What can hang from each mark
pamil: vapas
zade: nodukon
libapok: gamum pamil pesavo popo
nodukon: popo zade
popo: libapok nodukon
lene: bivo
vaku: pesavo
pesavo: libapok vaku
vapas: pamil
bivo: lene mose nodukon rilamar
mose: bivo
rilamar: bivo

Each row was made from one small tree. Brackets hold a mark, then the marks that hang from it, in alphabetical order. Every link used is in the known rows. Write each row's tree.
Known rows
(mose (bivo rilamar)): [-1.31  1.07 -1.02  1.57 -1.22 -0.98  0.39  1.31 -0.91  0.92 -2.59  1.44
 -0.65  0.44  1.07 -0.57  0.71 -0.20 -0.92  0.13 -1.53 -2.00  0.07 -0.86
 -0.08 -0.19  0.22 -1.10 -0.91 -2.26]
(bivo nodukon): [-1.39 -0.22 -0.32 -0.47  0.96 -0.06  0.73  1.49 -0.03  0.80 -1.59 -0.03
 -1.19 -0.57 -0.28 -0.12  0.19  0.35 -1.00  0.65  1.03 -1.41  0.56  0.66
  0.01 -0.82 -0.87 -0.59 -1.67 -1.62]
(nodukon (popo (libapok (pamil vapas) pesavo)) zade): [ 1.75  2.20  1.20 -2.63  1.97 -0.48  2.18  0.78  0.70  2.15 -0.78  0.72
  0.81  2.98  0.16  0.96 -2.82  0.75 -0.75  1.55  0.60 -1.20 -0.32  2.35
  2.29  0.71 -2.57 -0.87  0.49  1.49]
(rilamar (bivo lene mose)): [-3.15 -1.59 -3.44 -1.75  0.41  1.61  0.87 -1.53  1.92  1.85 -1.62  0.14
 -0.26  0.90 -1.97  0.27 -0.59  1.21 -2.47 -0.56  0.02 -0.34  0.24  0.85
  0.29 -0.79  2.43  1.29 -0.65 -1.64]
(bivo mose rilamar): [-1.87 -3.30 -0.73  0.68  0.86  0.69 -0.58  0.83  1.74  1.48 -2.88 -0.28
 -0.46 -0.50 -1.79 -1.30  0.82 -0.86 -2.11  0.51 -0.57 -1.76  1.43 -0.08
  0.59 -1.50  0.06 -0.83 -1.92 -3.12]
(mose (bivo lene (nodukon popo) rilamar)): [-2.44  1.02 -2.72  0.07 -0.17  0.73  2.67  1.84 -0.94  3.01 -4.77  0.70
 -1.40  1.28  0.90 -1.08  0.34 -0.34 -2.99  1.02 -1.50 -4.89 -0.61 -0.17
 -0.36 -0.67 -0.41 -0.98 -2.78 -4.27]
(popo (libapok gamum (pamil vapas)) nodukon): [-0.39  1.97  1.29  0.25 -0.13 -0.15 -1.68  5.17  0.37 -0.59 -0.50  0.56
  0.85  1.35 -1.39  1.95 -3.08  1.05 -0.11  2.69  1.28 -3.18  0.73  3.67
  3.13 -3.26  1.02 -1.42 -2.42  1.21]
(nodukon popo zade): [ 2.01  2.24 -0.85 -3.18  1.69  0.40  2.55 -0.67  0.19  0.44  0.40  0.42
  0.58  1.92  1.64  0.01  0.14 -0.71 -0.83 -0.69 -0.20  0.45 -0.95  0.85
 -0.11  3.15 -2.18  0.33  1.47  0.61]
(nodukon (popo (libapok gamum pamil (pesavo vaku))) zade): [ 1.70  0.57  0.74 -2.85  2.46 -0.45  2.53  1.91 -0.28  0.68 -0.23  2.28
  0.71  3.47  0.05  0.16 -1.50  0.52 -0.83  2.65 -0.02 -1.74  0.51  2.51
  1.81  0.33 -3.55 -1.10  0.17  1.91]
(zade nodukon): [ 1.24 -0.96 -0.19 -0.35  2.03  0.31  0.74  1.07 -1.37 -0.67  0.83 -0.44
 -0.33 -0.11  0.78  1.74  0.55  0.04  0.93  1.16 -0.56  0.78  2.31 -0.26
 -0.90  0.29 -0.48 -0.71  0.03  0.10]
(lene (bivo mose nodukon rilamar)): [-2.89 -2.61 -1.14  0.58  0.63 -0.18 -0.56  1.70  0.79  1.67 -1.49  1.59
 -1.37 -1.00 -3.17 -1.81  0.79  0.11 -2.21  0.59  0.40 -2.56  1.70 -0.26
  0.45 -2.95  0.38 -0.50 -1.85 -5.63]
(popo libapok): [-0.16  1.10 -0.59  1.15 -0.95 -0.31  0.15  1.00  1.18  0.38  0.74  1.04
  0.38  1.95 -0.55  0.60 -1.32  0.62  1.48  0.24 -0.74 -0.79 -1.23  1.29
  1.37 -0.90  0.54  0.92 -0.84  1.19]
(pesavo libapok vaku): [-1.51 -1.06  1.08 -1.49 -0.98  0.22  0.35  0.15 -0.42  1.52 -1.47  1.31
 -2.20  1.27  2.74  0.90  2.37  1.41  0.36  1.95 -2.15  0.24  0.55 -0.83
 -0.25 -0.80  2.04 -0.94 -1.22  0.35]
(rilamar (bivo lene mose (nodukon zade))): [-3.74 -0.89 -3.88 -2.81  2.20  1.32  1.84 -0.29  2.34  2.92 -2.87  0.69
 -0.79  1.12 -1.88  0.41 -0.28  1.06 -3.83 -0.70  0.78 -0.79  0.42  2.15
  0.49  0.19  1.30  0.72 -1.33 -2.41]
(mose (bivo lene (nodukon (popo (libapok gamum pesavo)) zade))): [-1.35  2.69 -1.99 -0.87  0.81 -0.58  3.16  2.56 -0.74  2.05 -2.88  2.51
 -0.53  2.60 -0.42 -0.20 -1.35  0.35 -3.17  1.57 -0.71 -4.12  0.01  1.93
  1.66 -0.49 -1.69 -1.23 -1.32 -1.25]
(vaku pesavo): [-1.54  0.86  0.18  0.27  0.20 -0.86  0.74  0.08  0.83  1.63  0.04  1.12
  0.67 -1.02 -1.01 -0.21 -0.46  1.02  2.17 -0.74  0.67 -0.32 -0.79 -0.64
  0.79 -1.46 -0.11  0.02  0.62 -0.56]
(vapas pamil): [-0.42 -0.02 -0.02 -1.07  1.05 -0.45  0.73  0.51 -2.00  1.17 -0.35 -0.41
  0.51  0.29 -0.57  2.22 -0.78  1.38  0.09 -0.39 -0.60 -0.11  0.82 -0.56
  1.01  0.50 -1.14 -0.27  1.16 -0.59]
(vaku (pesavo libapok)): [-1.96  1.24  1.18 -0.28  0.22 -1.11  0.09 -0.22  1.11  2.75 -0.11  1.74
 -0.92 -0.94  0.02  0.64  0.33  1.81  2.26  0.21 -0.42 -0.37 -0.15 -1.27
  0.55 -1.65  0.67 -0.24  0.01  0.01]
(mose (bivo lene)): [-1.54  1.89 -1.89  0.76 -1.49 -0.27  1.14  0.14 -1.07  1.42 -2.48  1.47
 -0.14  1.10  0.31  0.07 -0.15  0.36 -1.91 -0.02 -1.59 -2.40 -0.91 -0.12
  0.48 -0.07  1.56 -0.43 -0.19 -1.50]
(lene (bivo mose (nodukon popo) rilamar)): [-2.19 -2.18 -1.56 -0.75  0.67  0.38  0.72  1.30  0.39  1.59 -1.21  1.21
 -1.42 -0.41 -2.39 -2.15  0.69  0.11 -2.16  0.83  0.35 -2.81  1.42 -0.58
  0.23 -2.49 -0.62 -0.26 -1.64 -5.82]
(popo libapok (nodukon zade)): [ 0.42  3.79 -1.13  0.41 -0.79 -0.26  0.62  3.85  2.09  0.13  1.12  1.94
  1.88  2.61  0.26  1.95 -1.44 -0.08  0.29 -1.35  0.52 -0.22 -2.18  4.39
  2.31  0.46  1.18  0.27 -0.69  2.33]
(rilamar (bivo lene mose (nodukon popo zade))): [-3.00 -0.41 -4.30 -4.15  2.31  1.83  3.08 -0.79  1.98  2.79 -2.62  0.35
 -0.80  1.64 -1.17  0.15 -0.37  1.03 -3.84 -0.44  0.74 -1.12  0.11  1.82
  0.23  0.62  0.34  1.02 -1.04 -2.50]
(nodukon (popo (libapok pamil pesavo)) zade): [ 2.16  1.79  0.57 -2.27  2.19 -0.78  2.64  0.75  0.55  1.72  0.06  1.82
  0.97  3.04  0.08  0.70 -2.19  0.62 -0.65  1.27  0.40 -1.18 -0.59  2.42
  1.70  1.31 -3.27 -0.35  0.79  2.01]
(lene bivo): [-0.28  0.25 -0.25  0.31 -0.85 -0.70 -0.63 -0.16 -0.49 -0.15  2.07  1.88
 -0.05 -0.11 -1.50 -0.74 -0.03  0.53  0.27 -0.33  0.07 -0.01  0.00 -0.76
 -0.03 -1.11  1.11  0.65  0.99 -1.92]
(pesavo (libapok gamum popo) vaku): [-0.27 -2.12  2.33 -2.33  0.60  0.72  0.06  2.01 -1.89 -1.12 -1.02  1.51
 -3.19  1.45  1.46  0.01  2.92  1.31 -0.23  4.60 -1.39 -1.65  2.92 -1.22
 -0.15 -1.99  0.00 -1.47 -2.56 -0.28]
(vaku (pesavo (libapok pamil (popo (nodukon zade))))): [-0.40  1.73  2.49 -1.82  1.93 -1.27  0.47  1.95  0.26  2.21 -0.97  2.77
 -0.78 -0.36 -0.14  1.59  0.44  2.36  1.00  1.53  1.25 -1.77  0.44  0.36
  1.16 -1.03 -0.33 -1.14 -0.45  0.12]
(mose (bivo lene nodukon)): [-2.68  1.67 -2.21  0.39 -0.68 -0.29  1.74  1.34 -1.10  2.10 -3.73  1.40
 -1.13  0.67  0.14  0.03 -0.08  0.66 -2.73  0.54 -0.78 -3.48 -0.40  0.42
  0.54 -0.67  0.84 -0.93 -1.55 -2.74]

Which tree is each row?
[ 1.91 -0.66  5.12 -2.35  3.90 -0.40 -0.75  5.57 -1.86 -1.36 -2.11  0.13
 -0.23  0.10 -2.66  0.87 -2.34  0.90 -3.59  5.22  4.02 -3.52  4.56  2.81
  2.95 -3.11 -3.20 -4.10 -1.93  0.31] : (libapok gamum (pamil vapas) pesavo (popo (nodukon zade)))
[-0.91 -1.54  2.81  0.02  0.71 -0.70 -0.66  3.26 -0.31  0.82 -1.76  0.95
 -0.05  1.92 -1.92  0.60 -2.83  1.74 -0.20  4.52  0.41 -2.79  2.14  2.06
  3.23 -4.36 -0.76 -2.39 -2.08  1.07] : (popo (libapok gamum (pamil vapas) (pesavo vaku)))
[ 0.51 -2.83  5.07 -2.35  2.08  0.30 -0.26  5.94 -2.95 -1.64 -3.02 -0.01
 -0.79  0.19 -1.89  0.54 -1.33  1.63 -2.76  6.44  3.41 -3.96  4.72  1.87
  2.78 -5.09 -2.04 -4.52 -3.02 -0.57] : (libapok gamum (pamil vapas) (pesavo vaku) (popo nodukon))
[-1.23 -1.80  2.19 -1.90  0.12 -0.30 -0.12  0.30 -1.23  2.18 -2.46  1.91
 -2.31  1.02  2.33  1.40  1.79  2.32 -0.05  3.35 -1.59 -1.08  1.19 -0.55
 -0.02 -0.90  1.37 -1.56 -1.29  0.28] : (pesavo (libapok pamil) vaku)
[ 1.07 -1.87  4.92 -2.99  3.10  0.01  0.01  6.05 -2.48 -1.27 -3.05  0.62
 -0.36  0.90 -1.52  0.80 -1.12  1.23 -3.35  5.75  3.34 -3.36  4.38  2.77
  2.99 -3.54 -2.37 -4.57 -2.32  0.00] : (libapok gamum (pamil vapas) (pesavo vaku) (popo (nodukon zade)))
[ 0.83  1.48  3.75 -2.84  1.73 -0.10 -0.92  2.34 -0.66  1.15 -2.25  0.51
 -2.05  0.75  1.12  2.52  0.11  1.91 -1.52  3.32  1.09 -2.00  1.95  0.96
  1.13 -0.61  0.77 -2.10 -1.96  0.11] : (pesavo (libapok (pamil vapas) (popo (nodukon zade))))
[-1.27  2.93 -2.14 -1.36  1.24 -0.63  2.65  2.25 -1.29  2.15 -3.47  2.70
 -0.65  2.64  0.03  0.25 -1.06  0.77 -3.05  1.97 -0.97 -4.96 -0.21  1.87
  1.41  0.26 -1.24 -0.99 -1.34 -1.75] : (mose (bivo lene (nodukon (popo (libapok gamum pamil)) zade)))
[ 0.37 -1.08  3.04 -3.25  1.91  0.08 -0.12  4.01 -2.12 -0.64 -1.86  2.74
 -2.37  1.66  1.55  1.42  2.30  1.76 -1.46  4.97 -0.11 -2.57  2.89  1.09
  0.65 -1.20 -0.16 -2.53 -2.48  0.53] : (pesavo (libapok gamum pamil (popo (nodukon zade))) vaku)
[ 0.98  1.47  1.65  0.25  1.80 -1.38 -0.23  5.74  0.82 -0.10  0.46  2.91
  1.74  1.98 -2.18  1.81 -3.12  0.66 -1.43  2.19  1.86 -2.39  0.95  5.20
  3.30 -1.89 -1.66 -1.94 -1.07  3.19] : (popo (libapok gamum pamil pesavo) (nodukon zade))
[-2.70 -1.45 -3.52 -1.38  2.78  2.21  2.69  2.26  3.07  4.72 -5.12  0.19
 -0.71  2.62 -1.91 -1.24 -0.10 -1.23 -4.50  0.97 -1.03 -5.13 -0.52  2.71
  1.39 -0.61 -1.05 -0.22 -4.02 -4.22] : (bivo lene mose (nodukon (popo libapok) zade) rilamar)
[-1.84  2.14 -2.48 -0.39  1.13 -0.16  2.77  2.46 -0.34  3.97 -5.09  2.21
 -0.88  2.83  0.70 -0.22 -0.45  0.05 -3.14  1.32 -1.60 -5.55 -1.12  1.50
  0.67  0.36 -1.00 -1.06 -2.64 -3.13] : (mose (bivo lene (nodukon (popo (libapok pamil)) zade) rilamar))
[ 1.14 -4.68  4.46 -1.82  3.20 -0.44  0.44  3.66 -3.48 -1.68 -1.92  1.64
 -1.36  0.48 -2.32 -0.76  0.01  1.65 -2.12  6.59  2.02 -3.76  4.73  0.34
  1.36 -3.65 -4.06 -3.39 -1.90 -0.17] : (libapok gamum pamil (pesavo vaku) popo)
[-1.13 -2.26  2.62 -2.02  1.13 -0.34 -0.87  1.46 -1.76  0.88 -1.97  2.15
 -2.40  0.99  1.42  0.82  1.75  1.86 -0.54  4.68 -1.69 -1.93  2.71 -0.45
  0.14 -1.87  0.48 -2.14 -1.75  0.51] : (pesavo (libapok gamum pamil) vaku)
[-2.03  2.58 -3.25 -0.01  0.37  0.25  3.06  2.36  0.19  3.53 -4.41  1.85
 -0.82  2.97  0.99 -0.60 -0.12 -0.44 -2.79  0.48 -1.89 -4.76 -1.60  1.35
  0.53  0.42 -0.55 -0.61 -2.64 -3.13] : (mose (bivo lene (nodukon (popo libapok) zade) rilamar))
[ 0.91  1.95  1.30  0.37  0.79 -1.42  0.50  4.60  1.45  1.29 -0.08  2.76
  1.85  2.11 -1.23  2.34 -3.09  1.09 -0.97  0.86  1.92 -1.56 -0.58  5.12
  3.09 -1.00 -0.74 -1.52 -0.64  3.07] : (popo (libapok pamil pesavo) (nodukon zade))
[ 1.28  1.08  1.36 -3.13  2.29 -0.15  2.02  1.97 -0.13  1.06 -1.06  1.14
  0.56  3.45  0.19  0.49 -2.14  0.64 -0.98  2.96  0.22 -1.78  0.81  2.43
  2.43 -0.34 -2.81 -1.58 -0.12  1.42] : (nodukon (popo (libapok gamum (pamil vapas) (pesavo vaku))) zade)
[-0.49  1.83  1.89 -1.49  1.83 -0.73  0.24  2.79  0.36  0.60  0.33  2.48
 -0.92 -0.27 -0.55  0.73  0.78  1.36  1.11  1.46  0.84 -1.42  1.10  0.19
  1.10 -1.65 -0.60 -0.98 -0.80  0.22] : (vaku (pesavo (libapok gamum (popo (nodukon zade)))))
[-2.36  0.84 -2.04  0.35  0.71  0.24  1.90  3.16 -1.16  2.73 -4.74  1.72
 -1.42  2.12 -0.21 -0.79 -0.70  0.23 -2.90  2.91 -1.56 -6.65  0.16  0.73
  0.62 -1.75 -1.18 -1.29 -3.57 -3.61] : (mose (bivo lene (nodukon (popo (libapok gamum pamil))) rilamar))
[-0.37 -3.42  2.85 -0.72  1.14 -0.97  0.76  1.35 -1.52  1.62 -2.41  1.41
 -0.08  0.17 -0.69  0.32 -0.78  1.65 -1.40  3.28  1.07 -1.40  1.83  0.78
  1.23 -2.21 -1.59 -2.73 -0.41  0.51] : (libapok pamil (pesavo vaku))
[-0.74  1.13 -2.42 -2.78  2.60  1.75  3.16  0.70  0.61  3.08 -2.75 -0.19
 -0.44  1.91  0.18 -0.31 -0.13 -0.76 -3.33  0.27 -0.05 -2.87 -1.19  1.91
 -0.11  1.41 -1.40  0.07 -1.62 -1.81] : (bivo lene (nodukon popo zade))
[-1.93  2.26 -3.01 -0.08  0.96  0.21  2.56  3.10 -0.18  2.72 -4.11  1.92
 -0.85  2.95  0.41 -0.95 -0.19 -0.72 -3.08  1.29 -1.96 -5.25 -0.58  1.44
  0.64 -0.13 -1.13 -0.91 -2.92 -3.08] : (mose (bivo lene (nodukon (popo (libapok gamum)) zade) rilamar))
[ 1.60  0.95  0.48 -2.69  1.68 -0.49  3.12  0.99  0.16  1.79 -0.58  2.17
  0.77  3.55  0.82  0.63 -1.43  0.87 -0.48  1.61 -0.04 -1.01 -0.72  2.40
  1.77  1.02 -2.77 -0.69  0.62  1.83] : (nodukon (popo (libapok pamil (pesavo vaku))) zade)
[ 0.33 -0.07  1.35 -1.98 -0.10  0.27  2.18  0.95 -0.47  1.61 -1.41  0.07
 -0.03  2.47  0.32  0.49 -2.32  1.64  0.26  2.96  0.33 -2.00  0.09  1.05
  2.03 -1.99 -1.51 -1.04 -0.84  0.50] : (nodukon (popo (libapok (pamil vapas) (pesavo vaku))))
[ 2.16 -0.08 -0.42 -1.48  2.25  0.39  2.12  1.23 -1.63 -0.09  1.00  0.23
 -0.25  1.67  1.13  2.19 -0.71  0.95  1.60  2.50 -0.70 -0.95  1.59  0.33
 -0.23  0.24 -1.79 -0.25 -0.23  0.58] : (zade (nodukon (popo (libapok pamil))))
[ 0.21  0.85  1.53  1.22 -0.48 -1.12  0.06  4.57  0.78  0.75 -0.03  1.98
  1.41  1.23 -1.64  2.06 -3.28  1.59 -0.24  1.73  1.95 -2.28 -0.15  3.97
  2.89 -2.89 -0.25 -1.38 -1.49  2.39] : (popo (libapok pamil pesavo) nodukon)
[ 1.86  1.77  1.52 -2.73  2.83 -0.44  1.53  1.69  0.36  1.00 -0.42  0.89
  0.66  2.92 -0.60  0.53 -2.87  0.42 -1.15  2.62  0.59 -1.92  0.88  2.50
  2.40  0.01 -3.35 -1.27  0.06  1.56] : (nodukon (popo (libapok gamum (pamil vapas) pesavo)) zade)
[ 1.06 -4.07  4.00 -1.66  1.88 -0.48  1.45  2.23 -2.73  0.06 -2.54  1.37
 -1.16  0.61 -1.13 -0.10  0.14  2.18 -1.64  4.87  2.12 -2.61  2.81  0.28
  1.22 -2.58 -2.88 -2.75 -1.32 -0.32] : (libapok pamil (pesavo vaku) popo)
[-2.03  0.71 -2.08  1.76 -1.02  0.20  0.76  1.08 -0.46  2.39 -3.75  1.10
 -0.43  1.25  0.43 -0.75  0.35 -0.62 -2.18  0.22 -2.22 -3.45 -0.82 -0.34
 -0.08 -0.49  1.27 -0.77 -1.77 -2.81] : (mose (bivo lene rilamar))
[-1.01 -1.00  2.47  0.17 -0.29 -0.81  0.17  2.04  0.20  2.18 -2.26  0.76
  0.07  2.01 -0.95  1.15 -2.74  2.19  0.23  3.25  0.44 -1.93  0.61  1.94
  3.07 -3.40  0.14 -1.86 -1.54  0.92] : (popo (libapok (pamil vapas) (pesavo vaku)))
[-0.41  0.52  1.63  0.12  0.91 -0.52 -1.71  2.23  0.04  0.19 -0.90  0.39
 -0.06  1.63 -1.72  0.86 -2.69  1.24  0.37  3.34  0.02 -2.97  1.36  1.65
  2.51 -2.74 -0.07 -0.91 -1.68  0.58] : (popo (libapok gamum (pamil vapas)))
[-1.11 -0.11 -1.56 -2.50  1.21 -0.31  1.53  0.35  0.37  0.96  0.12  2.20
 -0.63  0.09 -2.16 -1.05  0.33  0.60 -2.38 -0.13  1.03 -1.15  0.93  0.54
  0.99 -0.51 -0.68  0.04  0.58 -3.85] : (lene (bivo mose (nodukon popo zade)))
[-3.10  0.23 -4.62 -3.50  1.75  1.72  3.15 -0.25  2.53  2.93 -2.22  0.91
 -0.65  2.62 -1.38  0.46 -1.09  1.34 -2.99 -0.38  0.37 -1.62 -0.47  2.56
  0.93  0.15  0.54  1.46 -1.47 -1.96] : (rilamar (bivo lene mose (nodukon (popo libapok) zade)))
